What can hang from each mark
z_984: z_498 z_811
z_154: z_939
z_289: z_122 z_154 z_495 z_984
z_939: z_154
z_498: z_984
z_714: z_122 z_184
z_495: z_289
z_122: z_289 z_714
z_811: z_984
z_565: z_154

Each row was made from one small tree. Brackets hold a mark, then the marks that hang from it, in the order of their numbers. Every link used is in the known rows. Write each row's tree.
Known rows
[z_714 z_122 z_184]: [-0.55 -0.57  1.59  0.19 -0.16  0.81  1.14  0.11  1.83 -1.87  0.48 -0.57
  0.31 -1.52 -1.17 -1.66 -0.68 -0.19 -0.91  1.07  0.76  0.71 -0.30 -3.71
  0.75  0.42 -1.07  0.58  0.86 -0.47]
[z_811 z_984]: [-0.49  0.54  0.59  0.11  0.14  0.61  0.58 -0.31 -0.13 -0.41 -0.16  0.57
 -0.17 -1.17 -1.52  0.38 -0.72 -0.26 -1.17  0.38 -0.21 -0.19  0.37 -0.45
  1.07 -0.19 -0.54  0.31 -0.14  0.39]
[z_122 [z_289 z_154 z_984] [z_714 z_184]]: [-1.11 -1.43  2.31  1.06 -0.44  1.43  0.60 -0.48  0.87 -0.36  1.18 -1.46
 -0.08 -2.87 -0.73 -1.14 -4.03  0.27 -1.58 -0.17  1.07 -0.08 -0.17  0.22
 -1.44 -0.47 -0.89 -0.69 -1.99  0.07]
[z_122 [z_714 z_184]]: [-0.51 -1.51  1.41  0.59  0.20  1.16  0.40  0.00  1.43 -1.06  0.15 -0.63
 -0.48 -1.47  0.00 -0.53 -2.70  0.20 -0.73 -0.71  0.31  0.41 -0.44 -1.10
 -0.77 -0.02 -0.46 -0.52 -0.38 -0.63]
[z_495 [z_289 [z_984 z_811]]]: [-0.59  1.58  2.37  0.69 -0.04  0.17  0.42  0.20 -0.77  0.89 -0.21  0.27
  0.38 -1.45 -0.88 -0.64 -1.74 -0.34 -1.59  0.41 -0.12  0.41  0.04  0.77
 -0.06  0.22 -0.03  0.45 -0.01 -0.29]
[z_498 z_984]: [-0.39  0.39  1.03  0.09  0.03  0.26  1.09 -0.45  0.46 -0.49 -0.63  0.33
 -0.10 -0.42 -1.37  0.28 -0.44 -0.14 -1.69  0.19  0.25  0.76  0.58  0.18
 -0.79 -0.08 -0.49 -0.79 -1.52  0.05]
[z_498 [z_984 z_811]]: [-0.76  0.28  1.29  0.39  0.18  0.21  0.99 -0.54  0.71 -0.82 -0.36  0.44
 -0.22 -0.75 -1.81 -0.28 -2.24 -0.10 -1.78 -0.07 -0.42  0.78  0.16  0.96
 -1.24 -0.08 -0.23 -0.57 -1.11 -0.16]
[z_811 [z_984 z_498]]: [-0.19  0.28  0.58  0.15  0.07  0.80  0.42 -0.70  0.01 -0.10 -0.08  0.42
  0.84 -1.29 -1.83  1.35  0.81 -0.22 -1.03  0.00 -0.44  0.17  0.11 -1.23
  0.81 -0.19 -0.17 -0.24  0.12  0.39]
[z_565 [z_154 z_939]]: [-0.03  0.32  0.11  0.58 -0.18  0.59  1.54  0.15  0.47  0.25 -0.94 -0.54
  0.25 -0.13  0.94  0.52 -0.37  0.00 -0.52  1.46 -0.19 -0.14 -0.50 -0.06
 -0.74 -0.11 -1.08 -1.82  0.52 -0.54]
[z_714 [z_122 [z_289 z_495 [z_984 z_498]]] z_184]: [-0.93 -0.82  2.09  0.43 -0.53  1.00  1.55 -0.35  1.67 -1.68  1.14 -1.15
  1.00 -3.00 -1.93 -0.77  0.16 -0.31 -1.47  0.84  0.96  0.45 -0.37 -3.43
  0.48  0.27 -1.05  0.46 -0.22 -0.09]
[z_714 [z_122 [z_289 z_495 [z_984 z_498 z_811]]] z_184]: [-1.10 -0.83  2.20  0.60 -0.46  0.96  1.50 -0.37  1.80 -1.82  1.35 -1.13
  0.97 -3.16 -2.17 -1.10 -0.79 -0.31 -1.52  0.64  0.64  0.47 -0.58 -3.04
  0.20  0.28 -0.93  0.61 -0.06 -0.19]
[z_289 [z_122 z_714] z_154 z_495]: [-0.89  0.38  2.02  1.18 -0.57  1.27  0.39 -0.32 -0.02 -0.70 -1.04 -3.16
 -1.65 -2.74 -2.58  0.04  0.66  1.26 -1.14 -0.11  1.86  0.04 -0.26 -2.34
 -1.01 -0.58 -0.59 -1.80 -0.62  0.42]
[z_714 [z_122 [z_289 z_495 z_984]] z_184]: [-1.05 -0.66  2.05  0.42 -0.51  0.90  1.63 -0.14  1.63 -1.78  1.11 -1.13
  0.46 -2.97 -1.79 -1.31 -0.64 -0.34 -1.55  0.97  1.11  0.30 -0.22 -3.08
  0.59  0.25 -1.23  0.80 -0.36 -0.09]
[z_565 z_154]: [-0.14 -0.02  0.21  0.74 -0.25  0.88  1.35  0.20 -0.09  0.31 -1.28  0.52
  0.00 -0.27  0.22  0.62 -0.31  0.04 -0.51  0.85  0.07  0.29 -0.29 -0.35
 -0.38 -0.27 -0.60 -1.34  0.32 -1.57]
[z_289 z_154]: [-0.45  1.00  1.39  0.64 -0.31  0.93  0.10 -0.43 -0.32 -0.22 -0.30 -0.89
 -0.28 -0.42 -0.70 -0.03 -2.51  0.70 -0.62  0.67  0.72  0.32 -0.13 -0.22
 -0.77 -0.46 -0.68 -0.72  0.03  0.48]
[z_122 [z_289 z_495 [z_984 z_811]]]: [-1.52  0.15  1.71  0.74 -0.54  0.58  1.03 -0.43  0.01 -0.54  0.64 -0.81
  0.07 -2.83 -1.37  0.26 -1.40 -0.11 -1.38 -0.31  0.04 -0.05 -0.46  1.26
 -1.04 -0.55 -0.40  0.21 -1.60  0.65]
[z_939 z_154]: [-0.29  0.26  1.82  0.13 -0.10  0.88  1.35 -0.68 -0.49 -0.87 -0.82 -0.76
 -2.32 -0.64  0.32 -0.14 -0.76  0.37 -1.04  0.31 -0.32  0.33  0.29 -0.55
 -0.92 -0.79 -0.83 -0.77 -0.03  0.73]
[z_495 z_289]: [-0.21  1.02  1.76  0.39 -0.28  0.25 -0.02  0.25 -0.11  0.35 -0.49  0.31
  0.22  0.10 -0.16 -0.50  0.60 -0.05 -1.08  0.19 -0.18  0.25  0.33  0.27
  0.13  0.10 -0.15  0.60  0.33  0.13]
[z_154 z_939]: [-0.35  0.72  0.77 -0.03 -0.03  0.11  0.75 -0.12  0.93 -0.52 -0.17 -1.62
  0.12 -0.58  0.73  0.05 -0.27  0.05 -0.48  0.84 -0.32 -0.12 -0.59  0.19
 -0.94 -0.10 -1.02 -0.87  0.11  1.79]
[z_495 [z_289 z_154 z_984]]: [-0.30  2.11  2.50  0.79 -0.25  0.48  0.27 -0.02 -1.22  1.23 -0.28 -0.34
  0.37 -1.09 -0.91 -0.42 -2.08  0.07 -1.60  1.08  0.76  0.18  0.45  0.08
  0.00  0.12 -0.45 -0.13 -0.17 -0.03]
[z_714 z_184]: [-0.33  0.20  1.30  0.49  0.24  0.85  0.96 -0.31  1.56 -1.06  0.65 -0.20
  0.21 -0.15 -0.43 -0.42 -0.73 -0.14 -0.77  0.71  0.43  0.28 -0.35 -1.19
  0.24  0.22 -0.96  0.38  0.26 -0.45]

Which tree is each row?
[-0.89 -0.05  1.30  0.44 -0.90  0.61  0.32 -0.56  0.66 -0.56  0.63 -1.59
  0.17 -0.56 -0.11 -0.85 -0.47  0.44 -0.87  0.44  0.17 -0.38 -0.12  1.62
 -1.48 -0.78 -0.97 -0.31 -0.99  2.08] -> [z_122 [z_289 [z_154 z_939]]]
[-0.96 -0.17  2.35  0.55 -0.54  0.94  1.56 -0.37  1.75 -1.77  1.33 -1.94
  0.66 -2.73 -1.83 -1.37 -1.61 -0.05 -1.61  1.59  1.25 -0.03 -0.29 -3.01
  0.22  0.27 -1.65  0.25 -0.23  0.56] -> [z_714 [z_122 [z_289 [z_154 z_939] z_495 z_984]] z_184]
[-1.32 -0.03  1.94  0.40 -0.80  0.61  1.07 -0.16  0.40 -1.34  0.32 -1.84
  0.11 -3.41 -1.74 -1.17 -2.14  0.17 -1.41  0.77  0.58  0.24 -0.41 -1.56
 -0.63 -0.28 -0.92 -0.25 -0.50  1.24] -> [z_714 [z_122 [z_289 [z_154 z_939] z_495 [z_984 z_811]]]]
[-0.41  1.49  2.73  0.89 -0.38  0.38  0.39  0.20 -0.57  1.49 -0.76 -2.16
 -0.24 -2.10 -1.29 -1.40  0.42  0.30 -1.79  1.09  1.28  0.03  0.23 -0.54
 -0.66  0.01 -0.67 -1.27 -0.42  0.67] -> [z_495 [z_289 [z_122 z_714] [z_154 z_939] z_984]]
[-0.69  1.70  1.80  0.90 -0.55  0.69  0.94 -0.53  0.35 -0.60 -0.75 -3.89
 -0.97 -1.82 -2.24  0.17  2.25  1.07 -1.04  1.25  1.59 -0.39 -0.41 -1.82
 -0.79 -0.40 -1.27 -1.82 -0.09  1.76] -> [z_289 z_122 [z_154 z_939] z_495]
[-1.18 -1.95  1.88  0.76 -0.31  1.12  0.81 -0.15  1.17 -0.49  1.04 -0.92
  0.12 -2.99 -0.42 -1.05 -2.32 -0.18 -1.46 -0.61  0.57  0.14 -0.26  0.29
 -1.29 -0.41 -0.62 -0.24 -2.12 -0.16] -> [z_122 [z_289 z_984] [z_714 z_184]]
[-1.46  1.62  2.13  1.07 -0.08  0.47  1.66 -0.15 -0.67  0.17 -0.88 -2.15
 -0.87 -4.40 -3.21  0.21  1.00  0.08 -1.55  0.31  1.32  0.52 -0.74 -1.54
 -0.51 -0.21 -0.34 -0.98 -0.90 -0.29] -> [z_289 z_122 z_495 [z_984 z_811]]
[-0.44  1.27  2.91  1.11 -0.31  0.71  0.40  0.17 -0.47  1.31 -0.58 -1.42
 -0.22 -1.99 -1.79 -1.54  0.44  0.25 -1.92  0.97  1.58  0.23  0.38 -1.14
 -0.15  0.05 -0.50 -0.66 -0.38 -0.39] -> [z_495 [z_289 [z_122 [z_714 z_184]] z_154 z_984]]
[-0.96  1.42  2.57  1.17 -0.31  0.92  1.41 -0.38 -0.48  0.45 -0.76 -4.35
 -0.96 -4.57 -2.49  0.37 -0.98  0.77 -1.76  1.08  2.33 -0.19 -0.50 -2.37
 -1.27 -0.26 -1.23 -2.80 -1.34  0.97] -> [z_289 [z_122 z_714] [z_154 z_939] z_495 z_984]
[-0.38  1.37  2.32  0.71 -0.08  0.29  0.34 -0.06 -0.64  1.06 -0.13  0.18
  1.00 -1.49 -1.10  0.04 -0.86 -0.32 -1.56  0.18 -0.31  0.64 -0.17  0.23
 -0.22  0.23  0.20  0.00  0.21 -0.22] -> [z_495 [z_289 [z_984 z_498 z_811]]]
[-0.87 -1.08  1.85  0.31 -0.55  0.91  1.36 -0.22  1.69 -1.34  1.09 -0.79
  1.10 -2.73 -1.59 -1.62  0.19 -0.41 -1.34  0.90  0.89  0.64 -0.31 -3.09
  0.27  0.16 -0.99  0.45 -0.19 -0.13] -> [z_714 [z_122 [z_289 [z_984 z_498]]] z_184]
[-0.71  1.25  3.12  1.30 -0.23  0.67  0.33  0.08 -0.39  1.02 -0.35 -1.41
 -0.30 -2.18 -2.21 -1.94 -1.17  0.29 -1.95  0.72  1.14  0.28  0.09 -0.62
 -0.56  0.10 -0.36 -0.56 -0.18 -0.44] -> [z_495 [z_289 [z_122 [z_714 z_184]] z_154 [z_984 z_811]]]
[-0.14  1.34  2.06  0.49 -0.17  0.34  0.47  0.01 -0.76  1.29 -0.32  0.17
  1.11 -1.30 -0.74  0.42  0.40 -0.35 -1.45  0.36  0.15  0.63  0.14 -0.35
  0.12  0.18  0.02 -0.10 -0.09 -0.20] -> [z_495 [z_289 [z_984 z_498]]]
[-1.32  1.11  1.76  0.82 -0.12  0.30  1.31  0.11 -0.67  0.88 -1.10 -1.40
 -0.77 -3.76 -2.48 -1.32  1.41 -0.14 -1.36  0.51  1.24  0.94 -0.65 -0.80
 -0.83 -0.41 -0.23 -0.97 -0.82 -0.32] -> [z_289 z_122 [z_984 z_811]]
[-0.34  0.09  2.14  0.70 -0.35  0.46  0.07  0.42  0.54  0.39 -0.81 -0.86
 -0.37 -0.85 -1.14 -1.72  2.98  0.12 -1.31  0.01  0.66  0.32  0.27 -0.95
 -0.03  0.05 -0.15  0.05  0.11 -0.17] -> [z_495 [z_289 [z_122 [z_714 z_184]]]]
[-0.41  2.06  2.80  1.03 -0.37  0.28  0.46 -0.25 -0.45  1.49 -0.44 -1.96
  0.50 -1.88 -1.99 -0.97  1.04  0.22 -1.79  1.22  0.71  0.29 -0.20 -0.42
 -0.71 -0.01 -0.35 -1.12  0.31  0.75] -> [z_495 [z_289 z_122 [z_154 z_939] [z_984 z_498 z_811]]]
[-0.04  1.70  2.15  0.56 -0.34  0.32 -0.02 -0.10 -0.10  0.34 -0.17 -0.95
  0.28  0.33 -0.16 -0.70 -1.01  0.36 -1.27  1.06  0.04 -0.23  0.24  0.45
 -0.32  0.12 -0.71 -0.15  0.59  1.10] -> [z_495 [z_289 [z_154 z_939]]]
[-1.03  0.79  1.83  0.84 -0.20  0.48  1.17 -0.30 -0.45  1.16 -0.89 -1.60
  0.15 -3.95 -2.79 -0.35  2.49 -0.12 -1.23  0.20  0.96  1.26 -0.94 -1.46
 -1.11 -0.44  0.11 -1.52 -0.58 -0.23] -> [z_289 z_122 [z_984 z_498 z_811]]
[-0.26  0.92  2.34  0.79 -0.56  0.43 -0.14  0.19  0.15  0.60 -0.86 -2.10
 -0.40 -0.79 -1.01 -1.63  1.52  0.58 -1.36  0.60  0.80 -0.05  0.24 -0.38
 -0.72 -0.14 -0.53 -0.88  0.20  1.07] -> [z_495 [z_289 [z_122 z_714] [z_154 z_939]]]
[-0.88 -1.30  1.61  0.22 -0.59  0.82  1.08 -0.04  2.14 -1.96  1.02 -0.66
  0.52 -1.66 -1.21 -2.31  0.39 -0.22 -1.09  0.80  0.66  0.40 -0.22 -2.56
  0.37  0.07 -1.10  0.98  0.06  0.09] -> [z_714 [z_122 z_289] z_184]
[-1.02 -2.48  1.60  0.66 -0.48  1.16  0.25 -0.15  1.90 -1.27  1.01 -0.79
 -0.21 -1.60 -0.06 -1.34 -1.45  0.10 -0.99 -1.10  0.09 -0.01 -0.24  0.49
 -1.32 -0.49 -0.51  0.05 -1.46  0.25] -> [z_122 z_289 [z_714 z_184]]
[-1.16  2.27  2.57  1.32  0.08  1.01  1.16 -0.78 -1.17 -0.28  0.13 -1.65
 -0.26 -3.23 -2.36  1.28 -6.30  0.52 -1.62  0.77  0.94  0.04 -0.66 -0.53
 -0.78 -0.11 -0.76 -1.05 -0.46 -0.16] -> [z_289 z_154 z_495 [z_984 z_811]]
[-0.87 -0.93  1.91  0.46 -0.70  1.05  0.93 -0.24  1.97 -1.94  1.07 -1.04
  0.38 -1.45 -1.46 -2.35 -0.87  0.07 -1.20  1.12  0.97  0.26 -0.16 -2.64
  0.16  0.03 -1.27  0.73  0.16  0.27] -> [z_714 [z_122 [z_289 z_154]] z_184]
[-1.14 -0.07  2.49  1.37  0.05  1.10  1.50 -0.51  0.46 -0.01 -0.23 -2.59
 -0.18 -5.13 -3.40  0.75  0.54  0.16 -1.64 -0.55  1.27  0.76 -1.15 -2.89
 -0.95 -0.03 -0.07 -1.82 -0.86 -0.83] -> [z_289 [z_122 [z_714 z_184]] z_495 [z_984 z_498 z_811]]
[-0.30  1.10  2.71  1.04 -0.49  0.72  0.18 -0.02 -0.82  1.71 -0.88 -1.51
  0.25 -2.32 -1.91 -0.70  1.27  0.33 -1.78  0.42  1.29  0.62  0.23 -1.28
 -0.57 -0.12 -0.05 -1.32 -0.43 -0.06] -> [z_495 [z_289 [z_122 z_714] z_154 [z_984 z_498]]]
[-0.92  0.51  2.54  1.25 -0.23  0.90  0.83 -0.59 -0.07  1.11 -0.50 -3.64
 -0.02 -4.41 -2.49 -0.74 -1.09  0.64 -1.48  0.57  1.36  0.59 -1.11 -1.43
 -2.31 -0.45 -0.49 -3.18 -0.66  0.85] -> [z_289 [z_122 z_714] [z_154 z_939] [z_984 z_498 z_811]]
[-0.33  1.82  2.68  1.02 -0.21  0.60  0.11 -0.35 -0.95  1.17 -0.01 -0.34
  0.95 -1.35 -1.45 -0.10 -2.48  0.09 -1.63  0.59  0.18  0.47 -0.07  0.09
 -0.43  0.10 -0.03 -0.39  0.33 -0.13] -> [z_495 [z_289 z_154 [z_984 z_498 z_811]]]
[-0.87  1.39  2.74  1.32 -0.10  1.09  1.69 -0.51  0.19  0.12 -0.22 -4.41
 -0.74 -4.35 -2.60  0.10 -1.28  0.68 -1.85  1.44  2.54 -0.33 -0.50 -2.85
 -0.92  0.05 -1.50 -2.53 -1.13  0.63] -> [z_289 [z_122 [z_714 z_184]] [z_154 z_939] z_495 z_984]
